Each row was made from one path, in order. Every step used is in the known rows, and no mark comes twice. Write each row's path.
Known rows
rugu kolo: [ 1.21 -1.82  0.69  0.37  2.70 -1.08  1.45  0.38  1.18  0.10  3.26  0.15
 -0.13 -0.69 -0.17  0.81 -0.30 -0.89 -0.40 -2.12 -2.41  1.18]
rivifoz rugu gage zugo kolo: [-2.63  6.44 -8.10 -0.55  1.68 -1.75  2.18 -3.00 -0.48 -1.05 -0.38  0.48
 -0.43  4.00  0.04 -0.24 -2.96  1.16 -0.89 -5.34 -3.96 -0.40]
gage zugo kolo: [ 0.26  1.97 -4.34  1.23 -0.58 -5.27 -2.34 -2.74 -0.22  2.47 -2.81  0.88
 -0.50  1.04 -0.15  0.21 -0.91 -0.73  2.10 -3.40 -4.30  2.56]
rivifoz rugu: [-0.52  0.48 -3.22 -2.29  1.93  1.54  1.98 -0.02 -0.89 -0.46  1.43 -1.17
  1.51  0.96 -0.38 -1.18 -1.01  0.60 -2.14 -0.73 -1.27 -2.03]
bavo rugu gage: [-1.96  4.63 -1.07  2.34  0.92  0.60  2.86 -0.33 -0.02 -1.62  3.62 -1.86
 -0.17  3.68 -0.43 -1.34 -2.74 -0.14  1.31 -0.57  1.45 -0.90]
rivifoz rugu kolo bomu: [-1.68 -1.70 -0.63  0.16  5.33 -0.05  2.09 -1.50 -0.19  1.09  4.55 -1.21
  2.04 -2.86 -2.18  1.03 -2.26  0.65  0.15 -1.01 -2.90 -2.57]
kolo bomu nuto: [-5.19 -1.11  1.55  4.79 -1.79 -2.28 -1.96 -0.67 -2.78 -0.47 -0.03  0.62
  2.07 -1.52 -2.22  1.30  0.48  0.88  2.95  1.28 -0.52 -1.38]
rugu kolo bomu: [-1.28 -1.88  2.48  2.46  3.58 -2.13 -0.01 -1.49  0.61  1.47  3.18  0.23
  0.81 -3.89 -1.66  2.18 -1.29 -0.20  3.05 -0.50 -2.12 -0.29]
kolo bomu bavo rugu gage: [-4.03  3.22  0.68  4.79 -0.25 -1.04 -0.70 -1.87 -3.55 -1.22  0.96 -2.10
  1.93  0.28 -1.32  1.60 -1.54  0.74  4.19  1.78  1.44 -0.03]
rivifoz bomu gage: [-1.50 -0.37 -0.95 -0.91 -1.30 -1.52  0.27 -0.73  0.57 -0.65  0.70  0.47
  0.61 -0.05  0.74  2.90  3.14  1.50 -1.18  2.50 -0.99 -0.27]
zugo gage: [-2.16 -1.44 -1.77  0.40 -2.87 -0.04 -0.72  0.55  0.56 -0.64 -1.62  0.12
  0.52 -0.11  0.98  3.13 -1.93  0.25 -1.24  1.06 -0.18 -1.43]
bavo rugu kolo bomu nuto: [-4.02 -2.32  1.63  7.11  1.34 -4.29 -0.33 -0.39 -2.29  0.51  5.20 -2.02
  2.60 -0.39 -3.73  0.31 -1.68 -1.42  3.65  0.02 -2.95  0.02]
nuto bomu gage: [-0.82  2.05  0.74 -0.47 -5.18  1.66 -2.61  1.52 -0.48 -1.15 -2.12 -0.21
 -0.55  1.39 -1.68  2.67  1.68  0.41  1.97  0.74 -0.05  0.83]
kolo bomu rivifoz: [-1.25 -0.96  1.92  2.91 -2.09 -0.93 -2.66  0.35 -2.89  0.70 -2.38 -0.52
  1.77 -1.19 -1.97  2.11  0.38 -0.25  3.99 -0.67 -1.04 -3.16]
zugo kolo: [-0.26 -1.15 -2.29  1.02 -1.36 -3.00 -0.32 -0.48  0.46  1.69 -0.34  0.02
 -1.03 -1.22  0.37  1.25 -0.88 -0.65 -0.39 -3.60 -2.85  1.25]
rivifoz rugu gage zugo kolo bomu nuto: [-7.93  5.06 -6.22  3.75  0.18 -4.30  0.25 -3.42 -2.98 -1.44  0.22  0.99
  1.87  2.24 -2.25  0.66 -2.33  1.91  1.79 -3.85 -4.77 -1.35]
kolo bomu bavo rugu gage zugo: [-3.18  6.30 -1.84  5.23  0.01 -2.97 -2.80 -4.46 -4.05 -0.92 -1.28 -1.23
  2.74  2.55 -1.70  0.25 -2.15  0.73  6.49  2.13 -0.01  1.13]
gage zugo kolo bomu nuto: [-4.76  0.65 -2.83  6.12 -2.34 -7.50 -4.46 -3.09 -3.04  2.05 -2.95  1.48
  1.56 -0.41 -2.39  1.58 -0.82  0.22  4.12 -1.86 -4.67  1.34]
bavo rugu: [ 0.61  0.16 -0.50  1.80  0.60 -0.79  0.19  0.29 -0.58  1.43  1.45 -2.50
  1.03  1.58 -1.25 -2.17 -1.85 -1.51  1.60  0.38  0.19 -0.22]
zugo kolo bomu gage: [-3.54 -0.75 -2.21  1.47 -4.91 -2.97 -2.56 -0.96  0.72  1.53 -0.68  1.47
  0.10 -3.26 -1.96  5.33 -2.04  0.01  0.31 -1.61 -2.97 -1.72]

Write each row's path
[-1.72  5.44 -5.68  4.22 -2.12 -5.03 -1.32 -3.04 -3.32 -0.28 -1.69 -1.22
  0.56  4.74  0.00 -0.17 -1.46 -0.64  2.60 -3.39 -3.45  4.45]	bomu bavo rugu gage zugo kolo
[-0.97 -2.58  1.87  2.98  0.79 -2.64 -1.83 -1.27 -2.97  0.13  0.99  0.03
  2.59 -3.88 -1.07  3.51  0.96 -0.14  2.35  0.06 -2.60  1.93]	rugu kolo bomu bavo
[-0.60  1.98 -5.58  0.09 -5.27 -4.25 -3.09 -1.61  0.48  0.48 -3.98  2.65
 -0.48  2.12 -0.61  2.34 -1.72 -0.84 -0.96 -3.08 -4.86  1.47]	bomu gage zugo kolo
[-1.37 -0.65  1.02  4.29 -0.84 -2.35 -3.10 -2.17 -4.17  1.47 -0.47 -2.86
  3.50 -1.63 -2.18  0.89 -0.70 -0.49  4.25  2.65  0.10  0.75]	kolo bomu bavo rugu
[-4.38  6.28 -3.19  3.56  0.95 -4.71 -1.30 -4.31 -0.09  1.39 -1.10  1.63
 -1.04 -0.16 -0.68  2.39 -2.94  1.45  4.58 -2.88 -2.65  0.17]	rugu gage zugo kolo bomu
[-3.75  5.88 -3.89  1.09  1.05  0.47 -0.25 -2.10 -3.57 -2.42 -2.62 -0.06
  2.05  3.76 -1.87  0.41 -1.83  1.42  3.70 -1.90 -2.24 -4.63]	kolo bomu rivifoz rugu gage zugo
[-1.04  1.58 -1.46  3.94  0.13 -3.52 -2.76 -2.85  0.39  1.33  1.94 -0.10
  2.24  1.08 -3.63  1.19 -3.33 -1.69  3.80  0.61 -4.28 -0.44]	bavo rugu kolo bomu gage zugo
[-2.68 -0.81 -0.38  2.77  0.28 -4.14 -1.94 -2.08  0.08  3.18 -0.37 -0.07
 -0.15 -4.38 -1.10  3.29 -1.83  0.10  2.55 -2.08 -2.26 -0.28]	zugo kolo bomu
[-2.97 -1.43 -1.56 -1.08  0.87  0.54  1.24 -0.59  0.28 -0.94  3.59  0.60
  2.41 -1.71 -2.98  3.52 -2.38  0.58 -2.23 -0.80 -3.74 -3.61]	rivifoz rugu kolo bomu gage
[-3.69  4.92 -3.14  4.52 -2.19 -4.42 -2.50 -2.26 -2.58  0.09 -4.05  1.21
 -0.20  1.89 -1.00  2.92 -1.57  0.23  5.87 -4.80 -4.46 -1.32]	rugu gage zugo kolo bomu rivifoz
[ 1.07 -0.53 -0.23  0.03  0.51  1.16  0.53  2.68 -3.12 -0.82 -0.02 -2.85
  1.11  2.81 -2.24  0.58  1.76 -0.69  2.39 -4.69 -4.90 -0.06]	nuto bomu rivifoz rugu kolo
[-2.53  2.49 -2.02  0.99 -3.10 -1.65 -4.28 -2.92 -0.19  0.36 -3.36  2.43
  1.32  0.13 -2.64  2.46 -1.75  0.63  3.25  2.40 -1.58 -1.67]	kolo bomu gage zugo
[-3.96  6.43 -3.67  5.66  1.46 -5.15 -1.20 -4.54 -0.44  2.36  0.82 -0.99
  0.20  1.67 -2.01  0.75 -4.38 -0.02  6.28 -2.20 -2.31  0.03]	bavo rugu gage zugo kolo bomu
[-2.22  5.13 -7.90  0.37 -1.47 -1.93  1.02 -0.83 -2.73 -1.81 -2.89  0.31
  0.34  5.86 -0.33  0.07 -1.95  0.31  0.24 -7.37 -5.92 -1.47]	bomu rivifoz rugu gage zugo kolo
[-4.03  5.20 -3.33  3.91 -1.41 -5.18 -3.00 -4.41 -3.24 -0.32 -3.37  1.55
  0.36  0.05 -0.43  3.60 -0.49  1.23  4.11 -2.34 -2.72  2.68]	rugu gage zugo kolo bomu bavo
[ 0.73  1.32  1.07  3.28 -2.62 -0.87 -3.54  0.49 -5.10  0.48 -2.56 -4.20
  1.83  2.01 -1.73 -0.24  2.30 -0.98  5.31  1.49  0.04  4.28]	nuto bomu bavo rugu
[-1.52  0.67 -5.88  2.18 -0.67 -4.07 -3.04 -2.34 -4.05  2.55 -4.69 -0.53
  2.41  0.57 -2.16  1.12 -1.89 -0.30  3.82 -4.99 -6.63 -2.69]	gage zugo kolo bomu rivifoz rugu
[ 1.80 -1.69 -0.18  3.15  0.90 -2.43 -0.50 -0.39 -2.99 -0.01  2.52 -2.40
  2.24  1.23 -0.61  0.00  0.60 -2.15  0.81 -0.97 -3.07  3.77]	bomu bavo rugu kolo
[-4.73  2.26 -3.59  1.35 -1.02 -0.82  1.59 -0.27 -2.88 -0.97 -0.39 -0.76
  0.65  0.56 -1.44  3.28 -2.09  1.04  1.08 -6.09 -3.49 -4.70]	zugo kolo bomu rivifoz rugu gage
[-6.86  5.66 -3.58  8.22 -1.38 -6.59 -1.74 -3.40 -2.68  0.32  0.26 -0.38
  1.23  3.14 -3.01  0.48 -3.13  0.08  5.61 -2.40 -3.22  0.48]	bavo rugu gage zugo kolo bomu nuto
[ 1.12  0.61  2.13  1.91 -4.11  0.69 -2.95  2.59 -3.08 -0.22 -4.63 -1.81
  0.35  2.21 -1.57  1.19  3.25 -0.68  5.11 -1.80 -1.27  0.50]	nuto bomu rivifoz
[-2.00 -1.02 -1.05  0.70 -0.36  0.99 -0.86  0.83 -3.54  0.27 -1.80 -1.52
  3.00 -0.55 -2.69  1.18 -0.74  0.43  2.11 -1.47 -1.90 -5.18]	kolo bomu rivifoz rugu
[-1.39  1.14 -3.29  6.00 -1.50 -7.33 -5.46 -4.88 -4.37  4.02 -3.59 -2.06
  2.80 -0.73 -1.75  0.96 -1.71 -1.16  6.20 -0.44 -4.16  2.95]	gage zugo kolo bomu bavo rugu
[-1.74 -1.63 -0.14  3.84 -3.23 -4.03 -3.12  0.27 -2.58  2.74 -3.12 -0.14
  0.52 -2.31 -1.55  3.40 -0.66 -1.04  4.00 -4.36 -3.81 -2.05]	zugo kolo bomu rivifoz
[ 1.17 -2.83 -0.15  3.21  4.15 -5.12  0.93 -1.74 -2.65  1.20  4.28 -3.60
  2.57  0.15  0.76  1.25  3.60 -0.66  2.39  0.93 -3.41  4.46]	rivifoz bomu bavo rugu kolo
